Each row was made from one small tree. Brackets hold a mark, then the marks that hang from it, in the order of their numbers. Every link used is in the known rows. Write each row's tree.
Known rows
{J235 {J91 J32 J158 J927} J496}: [-0.566 -0.625  3.123  2.974 -0.821 -2.105 -4.750 -3.387  0.024  0.154
 -1.219 -1.269 -0.561 -0.629  0.790 -0.584 -1.870  0.530 -0.844  0.352
  0.853]
{J927 {J91 J158 {J235 J496}}}: [-0.900  0.697  0.863  0.807 -2.172 -0.909  1.607  1.614 -0.481 -1.940
 -1.717 -1.247  0.001  2.203 -1.220 -3.228 -1.527  2.168  3.575  3.275
  0.968]
{J272 J24}: [-1.415 -0.462 -0.169  2.699 -0.933 -2.396  1.400  1.138  0.013 -0.960
 -5.040  0.988 -1.289  0.049 -0.558 -0.986 -0.596 -1.040  1.395  0.549
 -3.118]
{J927 {J91 J24 J158 J235}}: [-0.543  1.523 -0.825 -0.430 -0.170 -1.667  1.854  0.400 -0.323 -2.162
 -1.073 -1.097 -0.931  1.880 -0.737 -3.258 -0.511  2.213  3.417  2.820
  0.528]
{J927 {J91 J24 J32 J158}}: [-0.863  0.367 -1.197 -1.047 -0.994 -2.093  0.381  0.498  0.777 -3.084
 -0.741 -1.603 -1.174  1.241  0.752 -2.678 -0.547  1.332  2.337  1.648
 -0.116]
{J927 {J91 J24 J32 J158 J235}}: [ 0.534  1.321 -0.316 -2.030 -0.689 -2.608  0.288 -1.461 -0.492 -2.934
 -0.236 -1.796 -0.814  1.057  0.276 -3.840 -0.586  1.955  3.181  3.171
  0.655]
{J496 {J235 {J91 J24 J32 J158 J927}}}: [-0.310  2.270  0.441  1.231  0.395 -2.429 -2.969 -4.023  0.239 -0.034
  1.712 -0.409 -0.377  0.080 -1.620 -0.237 -2.452  1.043 -3.093  0.294
  0.168]
{J927 {J91 J24 J32 J158 {J235 J496}}}: [ 0.412  0.487  0.543 -1.127 -0.980 -2.136 -0.286 -1.745 -0.412 -1.610
 -0.563 -2.330 -0.686  1.543  0.326 -3.582 -0.387  2.261  2.980  3.911
  1.588]
{J235 {J91 J24 J32 J158 J927} J496}: [-0.256 -0.578  2.245  2.692  0.983 -2.215 -4.966 -4.837  0.220  1.315
 -0.695 -1.621 -1.351 -0.469  1.560 -0.407 -0.784  0.931 -1.067  0.608
  1.353]
{J158 {J91 J235 J927}}: [-1.864  0.356  2.027  0.799 -2.414 -0.029  2.304 -1.547 -2.247 -0.538
  0.011  0.677 -1.116 -0.605  0.129  0.467 -1.892 -0.836 -0.095 -0.291
  1.635]
{J32 J91}: [-1.865 -1.255  0.000  1.258 -0.733 -1.719  2.137  0.704  2.039 -2.163
 -2.870  0.743  0.415  1.547 -0.612  1.054  0.114  0.456 -2.122  0.433
 -2.904]
{J272 J24 J108}: [-0.585 -2.201  0.415  1.456 -2.598 -0.842  1.985  3.051 -0.695  1.309
 -7.133 -0.274 -0.919  1.279  0.715 -0.028 -0.698 -1.972  0.469 -0.638
 -3.671]
{J927 {J91 J32}}: [-1.420 -0.470 -0.915  0.447 -3.700 -2.121  0.429  1.298  1.387 -3.286
 -2.324 -0.827 -1.389  1.015  0.247 -0.954 -0.013  0.788  2.877  2.026
 -0.194]
{J927 {J91 J24 J32}}: [-1.080 -0.385 -1.775  0.146 -1.936 -2.123  0.163 -0.387  1.478 -2.070
 -1.904 -1.148 -2.221  1.178  0.990 -0.799  1.088  1.228  2.716  2.215
  0.293]
{J91 {J235 J496}}: [ 0.066  0.320  1.477  2.798 -1.985 -0.993  0.694 -2.954 -1.505  1.735
 -1.620 -0.275  0.322  0.704 -0.507 -1.589  0.589  0.506  2.203  2.896
  1.723]
{J235 {J91 J24 J927} J496}: [-1.574 -1.199  0.923  5.752  0.628 -1.273 -3.472 -3.867  1.019  3.087
 -2.473 -0.614 -2.637  0.312  0.774  1.879  0.680  1.179 -0.319  0.770
  1.622]
{J108 {J272 J24}}: [-2.317 -2.306 -1.380  1.183 -1.251  0.141  0.828  1.393 -0.416 -1.481
 -5.581  0.768 -1.543  0.552 -0.207 -2.333 -3.471 -2.379  0.745 -0.988
 -2.111]
{J91 J24 J32 J158 J235 J927}: [ 2.286  1.516  3.994 -2.561  3.438 -2.350 -2.350 -7.350 -4.702 -2.317
  2.585 -2.465 -2.097 -2.117  1.121 -5.464 -1.536  0.074  1.235 -0.551
  1.535]
{J91 J24 J32 {J235 J496}}: [ 1.903  0.123  0.942  0.123 -0.134 -2.708 -2.060 -7.682 -1.569  2.317
  0.180 -1.751 -0.817 -0.238  1.814 -2.253  1.937  0.583  1.449  3.652
  2.688]
{J158 {J91 J927}}: [-3.277 -0.657  1.000  1.845 -2.757  0.617  2.512  0.254 -0.893 -0.819
 -0.338  0.908 -1.546 -0.482  0.803  1.654 -1.928 -1.342 -0.777 -1.810
  0.865]
{J91 J24}: [-1.341  0.161 -2.366  2.365  0.442 -1.142  1.050 -1.834  0.489  1.163
 -1.128  0.344 -1.664  0.499  0.866 -0.051  1.953 -0.244  1.145  0.092
 -0.135]

Write each row's tree
[-0.640 -0.496  2.377 -0.080 -1.273 -0.619 -0.016 -5.390 -2.101  1.023
  1.127 -0.882 -1.769 -0.803  2.031  0.238 -0.890 -0.469 -0.807  1.075
  3.203] => {J158 {J91 J24 J32 {J235 J496} J927}}
[ 0.473  0.730  2.197  1.705  2.896 -1.164 -0.232 -5.980 -3.414  0.285
 -0.225 -0.951 -3.786 -1.045  0.136 -2.063  0.799  0.467  2.303 -0.382
  2.014] => {J91 J24 J235 J927}
[-1.989 -0.448  2.814  1.795 -2.667  0.595  1.874 -1.994 -2.096  0.740
 -0.089  0.201 -1.055 -0.134  0.348  0.557 -1.853 -0.455 -0.135  0.411
  2.546] => {J158 {J91 {J235 J496} J927}}
[-0.910  0.165  2.564 -0.843 -2.903 -1.155  0.758 -3.445 -2.406 -1.409
  0.783 -0.084 -1.007 -1.490  1.026 -0.081 -2.040 -1.143 -0.462 -0.013
  1.768] => {J158 {J91 J32 J235 J927}}
[-0.186 -0.790  3.587  0.084  3.368 -1.087  0.690 -3.186 -1.201 -1.415
 -0.704 -1.439 -0.885  1.163 -0.492 -2.050 -1.263  1.658 -1.909  0.681
 -0.449] => {J32 {J91 J24 J158 {J235 J496} J927}}
[-0.507 -0.916  4.546  0.373  1.608 -1.008  0.954 -1.589 -1.307 -2.616
 -1.245 -0.976  0.032  1.081 -1.223 -2.112 -2.241  1.318 -1.673  0.441
 -0.920] => {J32 {J91 J158 {J235 J496} J927}}
[ 0.186  1.284  0.665 -1.882 -2.461 -2.677  0.453  0.113 -0.693 -4.044
 -0.888 -1.441  0.120  1.015 -0.526 -3.942 -1.573  1.477  3.309  2.977
  0.313] => {J927 {J91 J32 J158 J235}}
[-0.710 -0.857  0.212  3.872 -3.094 -2.920 -4.147 -3.179  2.102  2.190
 -2.666 -0.300  0.280  0.248  1.028  1.599  0.481  0.489 -0.567  2.534
  0.690] => {J235 {J91 J32} J496}
[ 0.224 -0.238 -0.135  0.278 -1.838 -2.283 -0.383 -2.564  0.233 -0.465
 -1.585 -1.929 -1.742  1.591  0.604 -1.909  1.110  2.127  3.264  4.414
  1.929] => {J927 {J91 J24 J32 {J235 J496}}}
[-0.373  0.991  1.620  0.967 -0.367 -3.402 -3.813 -2.640 -0.218 -2.450
 -0.936 -0.256 -0.779 -1.489  0.344 -0.879 -2.071 -0.117 -0.692 -1.133
 -0.901] => {J235 {J91 J32 J158 J927}}
[-0.116  0.071  2.920 -0.938  3.652 -1.602  1.210 -2.734 -1.233 -2.714
 -0.628 -0.954 -0.895  0.767 -0.687 -2.107 -1.373  1.523 -1.699 -0.122
 -1.331] => {J32 {J91 J24 J158 J235 J927}}
[-0.625  0.179  1.597 -1.079 -1.164 -1.233  0.467 -4.954 -2.200 -0.248
  1.385 -0.358 -1.727 -1.279  1.807  0.045 -0.943 -0.748 -0.691  0.229
  2.313] => {J158 {J91 J24 J32 J235 J927}}
[-1.571 -0.377  2.503  4.574 -0.397 -1.124 -3.125 -1.548  0.243  1.025
 -1.939 -0.672 -0.674  0.241 -0.112 -0.020 -1.740  0.872 -0.500  0.020
  0.816] => {J235 {J91 J158 J927} J496}
[-1.738 -1.704  1.352  1.337  2.319 -1.182  1.081 -1.764  0.767 -1.885
 -2.079 -0.256 -2.350  0.734  0.136  0.870  0.269  0.714 -2.117 -1.026
 -1.740] => {J32 {J91 J24 J927}}
[-0.542 -1.079  1.796  1.412 -0.721 -1.666  1.627 -1.433  0.724 -0.649
 -2.735  0.053  0.854  1.902 -0.905  0.017  0.031  1.345 -1.497  2.721
 -1.085] => {J32 {J91 {J235 J496}}}
[ 2.552  2.295  0.806 -3.245  1.438 -3.370 -1.175 -6.018 -2.706 -1.093
  2.102 -1.645  0.675 -0.893  1.115 -4.967 -0.373  0.281  1.109  1.880
  0.712] => {J91 J24 J32 J158 J235}
[-1.123  1.119  0.079  2.205  1.888 -2.341 -2.410 -2.363  0.141 -0.583
 -1.079 -0.003 -1.697 -0.545  0.137 -0.184 -0.945  0.538 -0.511 -1.312
 -0.594] => {J235 {J91 J24 J158 J927}}
[-1.807  0.494 -1.734  0.449 -0.532 -0.967  2.051  2.301  1.062 -2.373
 -1.481 -0.892 -1.341  2.166 -0.137 -2.203 -0.499  1.613  2.655  1.395
 -0.277] => {J927 {J91 J24 J158}}
[-0.855  2.876 -1.501  2.120 -0.211 -2.210 -1.159 -2.073  1.268  1.106
  0.872  0.559  0.883  1.284 -2.250  0.369 -1.921  1.286 -2.913  1.232
 -0.457] => {J496 {J235 {J91 J24 J158}}}
[-1.147  0.297 -0.390 -0.924 -2.723 -1.953  0.471  2.081  0.634 -4.231
 -1.246 -1.097 -0.285  1.214  0.034 -2.770 -1.549  1.073  2.571  1.450
 -0.672] => {J927 {J91 J32 J158}}
[-1.710 -0.318  1.858  1.579 -0.947  0.508  1.765 -3.634 -1.896  1.809
  0.483 -0.237 -1.925  0.044  0.955  0.691 -0.761 -0.069 -0.394  0.679
  3.037] => {J158 {J91 J24 {J235 J496} J927}}
